What can hang from each mark:
muko: zulav
dera: vitin
vitin: dera nubi zulav
gifo: tufusuz
zulav: dera muko vitin
tufusuz: gifo nubi
nubi: tufusuz vitin

Each row was made from one small tree. Brackets hold a mark, then the marks that hang from it, in alphabetical order. Every link used is in the known rows. Write each row's tree.
Known rows:
{gifo {tufusuz {nubi {vitin {zulav dera}}}}}: [ 0.615 -1.956  3.200 -2.239  0.040  4.048  1.219 -2.216 -2.087 -0.526
 -1.646  0.544  0.222  1.226  4.663  0.526  2.797  4.924  2.804  1.088
 -4.877]
{nubi {tufusuz gifo} vitin}: [-0.037 -1.801 -0.715 -3.062  2.616  2.867  0.586  0.510 -2.812 -2.079
  1.620  1.482  4.903  2.059  4.702 -0.707 -0.336  1.978  1.700  1.645
 -4.731]
{nubi {vitin zulav}}: [-2.050 -1.545  1.083 -2.614  0.081  3.165  0.055 -1.987 -1.961 -1.185
  0.923 -1.874  0.202  0.489  3.595  1.593  2.401  2.023  0.646  2.951
 -3.200]
{gifo {tufusuz nubi}}: [ 0.567 -0.843 -0.320 -0.628  0.569  2.046  1.582 -0.049 -3.490 -0.571
 -0.303  2.700  2.482  1.270  5.254  0.867  1.433  3.865  2.117 -0.759
 -4.849]
{dera vitin}: [-0.469  0.566 -0.210 -0.182  1.722  1.973 -0.175 -1.499 -2.151 -0.309
  1.961 -1.468  0.252  0.632  5.202  1.391  3.186  0.970 -0.951  1.322
 -2.628]
{gifo {tufusuz {nubi {vitin dera zulav}}}}: [ 0.165 -1.839  2.982 -3.069 -0.097  4.873  1.771 -2.385 -1.320 -0.510
 -1.057  0.102 -0.080  0.694  3.263  0.367  3.434  4.047  2.705  1.017
 -4.248]
{dera {vitin zulav}}: [-1.843  0.407  1.635 -0.952  1.677  2.130 -0.243 -3.104 -1.703 -0.449
  1.928 -3.031  0.041  0.509  4.321  2.228  4.475 -0.204 -0.439  1.318
 -1.100]
{muko {zulav dera {vitin {nubi tufusuz}}}}: [ 2.879  0.983 -4.007 -3.299  3.089  1.533  1.446 -2.447 -1.726  1.139
  2.138  0.691 -0.424  4.580  7.683 -3.778  0.591  2.184 -2.974  2.516
 -4.882]
{gifo tufusuz}: [-1.269  0.583 -0.736 -0.675  0.481  2.102  1.530 -0.842 -4.288 -0.093
  1.669  1.420  2.834  1.343  4.547  1.124  1.381  1.989  1.535 -0.818
 -4.358]
{vitin nubi {zulav muko}}: [-1.366 -0.776 -0.965 -1.430 -0.065  2.903  2.088 -3.118 -2.144 -0.193
  2.638 -0.487 -0.703  1.723  5.534  2.683  2.695 -0.295 -0.672  2.041
 -2.260]
{vitin {zulav dera}}: [-0.831  0.815  1.704 -0.871  0.256  1.912  0.771 -2.961 -2.430  0.202
  0.397 -1.553 -0.427  2.000  4.763 -0.493  4.024  2.221  0.398  0.980
 -2.947]
{vitin dera zulav}: [-1.314  0.981  1.600 -1.601  0.048  2.884  1.235 -3.205 -1.617  0.382
  0.891 -2.070 -0.880  1.507  3.529 -0.703  4.583  1.514  0.361  1.041
 -2.460]
{muko zulav}: [ 0.090 -0.807 -2.536 -0.717  0.414  0.764  0.902 -1.052 -3.605  0.467
  1.742 -0.083 -0.792  0.669  5.593  0.352  1.909  1.032 -0.926  1.535
 -3.723]
{zulav dera muko}: [ 0.659  0.594  1.143  0.911 -0.917  2.540  2.113 -3.036 -2.854  0.841
  1.141 -0.135 -1.391  1.279  6.590  0.344  2.928  2.890 -0.302  1.731
 -4.390]
{tufusuz gifo {nubi vitin}}: [ 0.945 -3.476  0.528 -1.278  1.214  2.860 -0.046  1.187 -1.974 -2.336
 -0.142  2.057  2.256  0.947  5.043  0.148  0.847  3.981  2.105  1.352
 -4.064]
{nubi {tufusuz gifo} {vitin dera}}: [ 0.836 -1.086  0.324 -3.433  2.222  3.776  1.337 -0.653 -1.731 -1.144
  1.471  0.847  3.221  2.151  4.059 -2.481  1.095  2.524  1.538  1.625
 -4.779]
{nubi vitin}: [-0.796 -1.292 -0.602 -1.828  0.329  3.115  0.199 -0.583 -2.483 -0.963
  0.997 -0.464  0.688  0.518  4.309  0.887  0.971  2.999  0.146  3.014
 -4.725]
{vitin dera {nubi tufusuz} zulav}: [ 0.196  0.411 -1.804 -4.361  2.457  3.197  2.669 -2.714 -1.090 -0.268
  1.889 -0.670  0.728  3.549  4.593 -1.919  2.470  0.873 -0.533  1.753
 -3.256]
{vitin dera {nubi tufusuz} {zulav muko}}: [ 0.293  0.150 -0.544 -3.509  1.172  3.793  3.450 -3.888 -1.264  0.176
  2.399 -0.594 -0.502  2.934  5.485 -0.124  2.939 -0.037 -0.674  2.253
 -3.241]
{zulav dera}: [ 0.438  1.081  0.055  0.010  0.555  1.902  1.012 -1.615 -2.919  0.388
  0.592 -0.131 -0.042  2.054  5.670 -1.451  2.565  3.424 -0.212  1.056
 -4.520]

Write each row's tree:
[ 3.107 -0.216 -3.556 -2.319  3.815  1.996  1.859 -2.191 -1.981  0.855
  2.414 -0.269 -1.247  2.821  7.695 -1.757  1.715  0.678 -2.932  2.489
 -4.207]  {muko {zulav {dera {vitin {nubi tufusuz}}}}}
[ 0.742 -0.003 -0.494 -2.503  1.164  3.203  3.082 -3.769 -1.922  0.026
  1.666  0.035 -0.064  3.345  6.777 -0.090  2.221  0.980 -0.442  2.472
 -3.761]  {vitin {nubi tufusuz} {zulav dera muko}}
[ 0.558  0.093 -1.005 -2.962  3.474  2.187  1.857 -1.595 -2.645 -1.162
  1.986  1.187  3.308  4.662  5.672 -2.363  1.978  0.597  0.900  0.080
 -3.079]  {vitin {nubi {tufusuz gifo}} {zulav dera}}
[ 0.500 -0.640 -3.942 -2.860  3.644  1.712  1.720  0.725 -3.114 -1.753
  2.859  2.859  4.780  4.090  5.799 -1.486 -0.424  0.477  0.414 -0.010
 -3.752]  {vitin {nubi {tufusuz gifo}}}
[-0.538 -1.129  3.316 -1.377 -1.502  4.183  1.134 -4.137 -1.478  0.125
  0.561 -2.113 -2.116  0.403  5.328  1.792  3.601  2.666  0.561  3.518
 -3.560]  {nubi {vitin {zulav dera muko}}}
[ 1.061 -2.529  4.030 -1.127 -1.480  4.188  1.367 -3.353 -0.813 -0.654
 -1.441 -0.885 -2.873  0.366  5.943  1.584  3.552  4.485  1.225  3.583
 -3.862]  {tufusuz {nubi {vitin {zulav dera muko}}}}
[ 2.520  0.783 -4.079 -4.010  2.808  2.198  2.112 -2.618 -0.766  1.098
  2.760  0.188 -0.483  4.141  6.332 -3.852  1.434  1.240 -3.196  2.386
 -4.388]  {muko {zulav {vitin dera {nubi tufusuz}}}}
[ 1.093 -2.754  3.353 -1.498  0.767  3.243  0.050 -1.201 -1.067 -1.675
 -1.100  0.509  0.689  1.461  4.990 -0.743  3.216  3.913  2.509  1.227
 -3.118]  {tufusuz gifo {nubi {vitin {zulav dera}}}}
[ 1.401  0.653 -3.583 -3.485  2.744  2.949  2.921 -1.217 -1.610 -0.291
  1.892  0.803  1.164  3.724  5.192 -2.749  1.061  2.049 -1.158  1.738
 -4.828]  {vitin dera {nubi tufusuz}}
[ 0.631 -2.642  0.295 -1.926  0.421  3.677  1.297  0.231 -2.746 -1.122
 -0.909  2.288  1.703  0.567  4.737  1.341  0.486  4.696  2.477  1.094
 -5.566]  {gifo {tufusuz {nubi vitin}}}
[ 0.202 -1.022  2.808 -2.901 -0.055  4.263  1.687 -3.802 -1.633 -0.357
  0.726 -1.500 -0.293  1.465  5.756  0.647  2.271  2.472  0.912  3.980
 -4.855]  {nubi tufusuz {vitin {zulav dera muko}}}
[-0.558 -3.118  3.189 -1.889 -1.223  4.387  1.636 -2.520 -2.127 -0.699
 -0.405  0.853  0.143 -0.295  4.903  3.930  2.342  2.903  2.930  1.840
 -4.025]  {gifo {tufusuz {nubi {vitin {zulav muko}}}}}
[ 0.719  1.427 -0.944 -1.521  0.350  3.790  1.974 -3.893 -0.086  1.015
  2.844 -0.188 -1.703  3.001  6.191 -1.239  2.926  1.798 -2.768  2.358
 -3.288]  {zulav muko {vitin dera nubi}}
[ 0.804 -0.443 -3.057 -2.339  5.092  2.171  1.083 -0.230 -1.926 -1.695
  3.610  1.503  4.118  3.275  6.039 -0.476  0.921 -0.715 -0.514  0.397
 -2.457]  {dera {vitin {nubi {tufusuz gifo}}}}
[ 2.063  1.401 -1.347 -2.466  2.034  2.822  2.127 -3.314 -1.083  0.481
  2.262  0.908  0.516  4.596  7.989 -1.884  1.035  2.568 -2.457  2.677
 -4.831]  {zulav dera muko {vitin {nubi tufusuz}}}
[ 1.851 -2.428  1.453 -1.667  0.969  4.083  0.705 -0.167 -0.969 -1.616
 -0.311  1.508  0.619  1.123  4.631 -1.746  2.372  4.473  1.916  1.269
 -3.991]  {tufusuz gifo {nubi {vitin dera}}}
[-0.714 -1.032 -2.199 -3.669  3.518  1.801  1.326 -0.716 -2.562 -1.879
  2.751  1.366  4.598  3.881  5.036 -0.515  1.144 -0.875  1.165  0.071
 -2.345]  {vitin {nubi {tufusuz gifo}} zulav}
[ 0.553  0.606 -3.475 -3.533  4.219  1.596  0.565 -0.420 -1.576 -1.395
  3.297  2.502  5.088  5.032  6.198 -2.437 -0.173  1.133 -0.943  0.446
 -3.439]  {zulav {vitin {nubi {tufusuz gifo}}}}
[-0.402 -0.007 -1.749 -3.382  3.913  2.392  1.267 -2.297 -1.332 -1.016
  2.736 -1.437  1.604  2.756  5.195  0.732  2.437 -0.940 -1.302  1.848
 -2.198]  {dera {vitin {nubi tufusuz} zulav}}
[ 1.266  1.386 -0.772 -0.762  0.496  2.954  1.561 -3.665 -0.863  1.041
  2.288  0.428 -1.496  3.624  7.506 -0.956  2.336  2.881 -2.795  2.287
 -3.866]  {zulav dera muko {vitin nubi}}
[ 2.035  0.816 -3.311 -1.659  1.589  1.561  1.050 -2.701 -1.421  1.475
  2.241  0.107 -2.164  3.659  7.301 -2.799  2.006  2.240 -3.353  2.103
 -4.037]  {muko {zulav dera {vitin nubi}}}
[-0.982 -0.406 -0.033 -1.213  1.322  3.374  1.462 -3.841 -1.093 -0.199
  3.365 -1.872 -1.729  0.989  5.790  3.558  4.091 -1.375 -1.508  2.228
 -1.010]  {dera {vitin nubi {zulav muko}}}
[ 2.236  0.487 -1.775 -1.653  4.959  2.460  1.443 -0.917 -1.853 -0.984
  2.967  1.253  2.687  3.903  6.780 -2.301  1.774  0.554 -0.714  0.486
 -3.296]  {zulav {dera {vitin {nubi {tufusuz gifo}}}}}
[ 2.345 -0.116 -3.082 -0.698  2.389  1.949  1.574 -2.490 -1.922  1.054
  2.444 -0.793 -3.138  1.773  7.163 -0.991  3.050  0.554 -3.065  2.195
 -3.166]  {muko {zulav {dera {vitin nubi}}}}
[-1.137  0.513  2.806 -0.882 -1.334  3.614  2.197 -4.544 -1.371  0.990
  1.661 -2.034 -1.799  0.713  4.351  1.244  5.214  0.749  0.206  1.624
 -2.290]  {vitin dera {zulav muko}}
[-0.336 -1.021  2.640 -3.925 -0.133  4.886  2.245 -4.090 -0.930 -0.228
  1.193 -1.967 -0.525  0.998  4.248  0.600  2.985  1.540  0.596  3.836
 -4.268]  {nubi tufusuz {vitin dera {zulav muko}}}
